Each row comes from the steps of one path. Every step used is in the known rows, and no mark comes twice. Write the path behind each row, first mark first.
Known rows
lomata > rakuve: [ 2.98  0.34  3.77  0.61 -1.34 -4.04 -1.14 -2.89 -4.93 -2.00  1.15 -2.11
  0.48 -1.54  0.60 -2.41  1.45  0.58  0.36  4.73]
fisa > rakuve > kope > vepabem: [ 3.08 -1.33  2.73 -0.95 -0.36  0.17  1.57  0.61 -1.38 -1.42  1.14 -3.51
  0.31  2.15  3.64  1.86  1.46  0.48  0.40  2.34]
zunod > lomata: [ 1.40  0.10  0.89  2.21 -1.18 -3.29  1.04 -0.19 -1.92 -1.91  3.25 -1.38
 -0.70 -0.74  1.56 -1.42  2.23 -0.38  1.66  2.20]
fisa > vepabem > lomata > rakuve: [-0.82 -1.85  4.88 -1.68  0.42 -2.60 -3.19 -3.41 -3.36 -1.50  3.17 -4.35
 -1.19  1.60  3.82 -0.67  1.33  0.95  0.64  4.81]
vepabem > fisa: [ 0.06 -1.35  3.29  1.43 -0.19 -2.52  0.60 -1.05 -5.01 -2.46  0.74 -2.34
  1.38  0.44 -0.10  2.45  0.45  0.89  2.69  1.35]
vepabem > zunod > fisa > rakuve > kope: [-0.81  0.38  1.27  1.08  1.06 -0.28 -0.36  0.65 -1.59 -2.06  3.70 -1.31
  2.31  1.34  2.39 -1.02  0.85 -1.53  2.64  1.46]
vepabem > zunod > fisa > rakuve > lomata: [-1.13 -1.18  1.99  1.24  1.56 -1.34 -3.23 -0.47 -0.28 -0.31  3.46 -1.83
  2.39  0.08  3.30 -2.48  1.13 -1.77  3.70  1.90]
lomata > rakuve > kope > vepabem > fisa: [ 3.64  0.36  4.49 -0.40 -0.31 -0.22  3.28 -1.93 -4.16 -0.65  0.55 -3.07
  0.83  1.14  2.73  2.11  1.64  2.54  0.81  2.75]
zunod > lomata > rakuve > vepabem: [ 2.30 -0.95  1.91 -0.37  0.86 -1.49  1.86 -1.39 -1.35  0.94  2.69 -1.17
 -1.53 -1.46  2.56 -1.19  3.03  0.83  1.78  4.17]
lomata > rakuve > kope: [ 1.79  1.74  4.51  0.41 -1.18 -2.22  1.55 -2.35 -5.18 -1.10  2.42 -1.59
  1.06 -0.91  1.85 -1.95  2.85  0.84 -1.05  3.40]
zunod > lomata > rakuve > vepabem > fisa: [ 1.15 -2.15  3.16 -0.53  1.75 -0.30  2.69 -1.43 -2.04  1.65  2.21 -1.52
 -0.89  0.12  2.48  1.71  2.31  1.74  3.13  2.59]
vepabem > zunod: [ 1.08 -0.34  0.11  1.66 -2.04 -4.11 -0.87 -0.34 -2.29 -3.14  2.74 -0.05
  1.44 -0.57 -0.25 -0.74 -0.38 -0.82  2.36  2.72]
zunod > lomata > rakuve: [ 3.08  1.02  2.28  1.09 -1.66 -3.47  0.15 -1.84 -2.96 -0.77  3.41 -2.15
 -1.33 -1.53  2.17 -3.11  2.73  0.15  0.83  3.60]
kope > vepabem > lomata > rakuve: [ 2.96 -0.70  4.07 -0.75 -1.46 -1.88 -0.29 -4.18 -2.40 -1.06  0.97 -4.03
 -1.90 -0.53  2.16 -0.56  1.04  1.54 -0.10  5.12]
vepabem > lomata > rakuve: [-0.09 -0.40  4.80  0.09 -1.07 -3.09 -1.52 -4.46 -4.45 -0.98  2.25 -3.13
 -1.31 -1.16  1.30 -1.57  1.41  0.50 -0.35  4.77]
rakuve > kope > vepabem > lomata: [ 0.31  0.12  2.90  0.47 -1.07 -0.16  2.90 -2.05 -1.80 -1.47  2.39 -3.30
 -0.90  0.56  3.21  1.73  1.84  1.19 -0.83  2.54]
fisa > vepabem > lomata: [-2.25 -2.53  3.35 -0.36  0.62 -2.53 -2.75 -1.65 -2.67 -2.21  3.04 -4.09
 -0.93  2.00  3.30  0.84  0.72  0.28  1.37  3.31]
kope > rakuve > lomata: [ 1.45 -2.81  2.31 -0.08 -0.22 -1.66 -0.79 -1.85 -2.72 -0.92  1.36 -2.06
  2.55 -1.49  3.34 -0.62  3.05  0.80  0.13  6.10]
lomata > rakuve > vepabem: [ 2.21 -1.44  3.35 -0.81  1.07 -1.93  0.63 -2.26 -3.28  0.28  0.34 -1.08
  0.25 -1.69  1.27 -0.74  1.73  1.67  0.76  5.46]
zunod > lomata > rakuve > kope > vepabem: [ 4.74  2.10  2.39  0.28 -1.73 -0.63  4.00 -1.05 -0.84 -0.22  3.40 -2.51
 -1.57 -0.28  4.24 -1.50  3.77  1.06 -0.37  2.94]
zunod > fisa > rakuve > kope > vepabem: [ 2.49 -0.12  2.49  0.50  1.92  1.35  0.78  0.50 -0.95 -1.81  0.64 -3.56
  1.04  0.81  3.78  0.08  1.54  0.34  1.27  2.36]
zunod > lomata > rakuve > kope: [ 1.86  2.45  3.07  0.63 -1.53 -1.91  2.92 -1.39 -2.84 -0.30  4.50 -1.82
 -0.56 -0.86  3.34 -2.35  4.29  0.19 -0.23  2.58]

Write each row's path
[ 0.15 -2.22  3.76 -1.46 -0.04  1.10  1.11 -1.21 -0.78 -0.45  2.40 -4.55
 -1.50  2.59  4.88  2.85  1.08  0.30  0.05  2.34] -> fisa > rakuve > kope > vepabem > lomata
[-2.46  1.02  5.56 -0.20  3.08 -0.19 -1.60 -3.20 -3.35 -1.02  3.70 -4.64
  0.20  1.14  5.32 -2.02  2.74  0.88 -0.14  3.95] -> zunod > fisa > vepabem > lomata > rakuve > kope
[ 5.63  0.88 -0.47  0.39 -2.99 -2.57  0.70 -1.20  0.71 -1.43  3.65 -1.21
 -1.66 -0.46  2.55 -2.36  1.02 -0.06  2.53  3.56] -> kope > vepabem > zunod > lomata > rakuve
[-1.32 -3.74  5.32 -0.83  1.02 -1.30 -1.00 -0.93 -3.19  1.20  2.21 -3.47
  1.67  2.05  3.77  2.68  1.64 -0.01  3.35  0.50] -> vepabem > fisa > rakuve > lomata
[ 3.03 -3.95  2.96 -1.00  0.43 -0.70  0.15  0.42 -2.15 -1.44 -0.47 -4.22
 -0.10  3.18  2.28  4.52 -0.51  0.95  3.40  1.70] -> kope > vepabem > fisa > rakuve
[-1.42 -2.08  4.60 -0.78  0.70 -0.23  1.60  0.33 -4.41 -0.71  2.11 -3.26
  1.36  3.32  2.47  4.23  1.37  0.49  2.15 -0.02] -> vepabem > fisa > rakuve > kope
[ 2.08 -0.60  0.71 -0.37 -1.24 -3.51 -2.01 -0.01 -0.04 -1.63  5.58 -1.94
 -1.16  1.87  3.74 -2.29  1.25 -0.78  3.16  3.27] -> fisa > vepabem > zunod > lomata > rakuve
[ 0.45 -1.48 -1.36  0.53  0.04 -1.65  2.02  1.08  1.52 -0.35  4.03  0.76
 -0.75 -0.10  1.83  0.41  1.10 -0.57  3.74  2.24] -> rakuve > vepabem > zunod > lomata
[ 1.64  0.20  0.97  0.76  2.59 -1.24 -0.74 -1.86 -1.01 -0.72  1.32  0.22
  1.28 -1.94  0.78 -2.73  0.66  0.69  2.94  5.01] -> lomata > rakuve > vepabem > zunod > fisa
[-2.32 -2.94  2.87 -0.41  1.67 -0.77  0.81 -2.08 -1.87 -0.33  1.60 -1.90
 -0.71 -0.38  1.79  1.76  0.98  0.89  1.01  3.88] -> rakuve > vepabem > lomata
[ 1.68 -1.63  1.01  0.66  1.32 -0.30 -2.24 -0.12  1.53 -0.32  2.27 -2.33
  1.71  0.64  4.45 -1.68  0.42 -1.20  3.62  2.20] -> kope > vepabem > zunod > fisa > rakuve > lomata
[ 0.14 -4.32  0.49 -1.18  1.17 -1.09 -0.61  0.84  0.22 -0.05  2.00 -0.54
  0.43  1.96  1.79  2.09 -0.75 -0.48  4.11  2.73] -> fisa > rakuve > vepabem > zunod
[-3.19 -3.81  3.26 -0.59  5.02  1.17 -1.38 -1.85 -0.54  0.43  0.99 -3.35
 -0.69  0.39  3.19  1.33  0.58  0.17  2.53  3.71] -> zunod > fisa > rakuve > vepabem > lomata
[ 0.21  1.09 -0.48  3.12  0.46 -2.85 -1.56 -0.49 -1.98 -3.71  2.12 -0.36
  2.31 -1.65 -0.34 -2.73  0.08 -1.31  2.93  2.83] -> vepabem > zunod > fisa
[ 3.14 -1.24 -0.55  0.77  0.57 -0.94 -1.94  0.72  1.05 -2.72  1.16 -2.34
  0.82  0.98  1.79 -0.54 -0.94 -0.81  3.84  3.09] -> kope > vepabem > zunod > fisa > rakuve
[ 0.26 -1.10  3.69 -0.41 -0.32 -1.05  0.69  0.23 -3.47 -1.25  2.46 -2.31
  1.04  1.73  2.80  1.08  1.95 -0.33  0.37  1.58] -> fisa > rakuve > kope
[ 2.01 -1.29  1.21 -1.02  0.16 -2.42  0.04 -1.72 -1.49 -0.08  1.96  0.31
  0.52 -0.87  0.78 -1.01  0.61  0.73  2.23  4.82] -> lomata > rakuve > vepabem > zunod
[-0.95 -5.07  1.60 -1.69  1.93  0.86  0.62 -2.78 -1.35 -0.70  0.29 -2.35
 -0.07 -0.18  2.37  2.92  1.18  1.89  0.16  7.57] -> kope > rakuve > vepabem > lomata
[-1.27  1.00  5.30 -0.20 -0.86 -1.41  1.09 -4.23 -4.49 -0.33  3.51 -3.00
 -0.36 -0.54  2.93 -1.22  3.00  0.90 -1.69  3.65] -> vepabem > lomata > rakuve > kope
[ 3.88 -0.43 -0.96  1.04 -2.30 -3.05  0.15 -0.10 -0.17 -3.41  1.77 -0.87
  0.47 -0.12  0.42 -0.04 -0.88 -0.26  2.30  3.36] -> kope > vepabem > zunod
[ 3.89  3.00  0.97  1.17 -0.08 -0.80  0.90 -1.61 -0.92 -2.09  2.18 -1.31
  1.59 -0.80  2.49 -2.85  1.39  0.60  0.94  3.62] -> lomata > rakuve > kope > vepabem > zunod > fisa
[ 4.70  1.38  3.64 -0.52 -1.60 -1.02  2.54 -2.15 -3.14 -1.13  1.27 -2.22
 -0.02 -0.42  2.68 -1.09  2.52  1.83 -0.91  4.10] -> lomata > rakuve > kope > vepabem
[ 3.02  0.68  2.19  0.88 -1.15 -1.04  3.10 -0.24 -2.29 -2.33  1.22 -2.23
  1.01 -0.23  2.32  0.76  1.93  1.57 -0.45  2.74] -> rakuve > kope > vepabem
[ 0.05 -2.91  2.04 -0.15  4.69  0.33 -1.10  0.28 -1.04 -0.14 -0.06 -1.91
  0.93 -0.15  2.26  0.35  0.95  0.55  2.99  3.55] -> zunod > fisa > rakuve > vepabem
[ 0.45 -1.23 -1.25  0.45 -0.93 -3.22 -1.18  1.67  0.66 -2.63  5.69 -1.35
 -0.37  2.54  3.52 -0.74  0.76 -1.11  3.88  1.80] -> fisa > vepabem > zunod > lomata
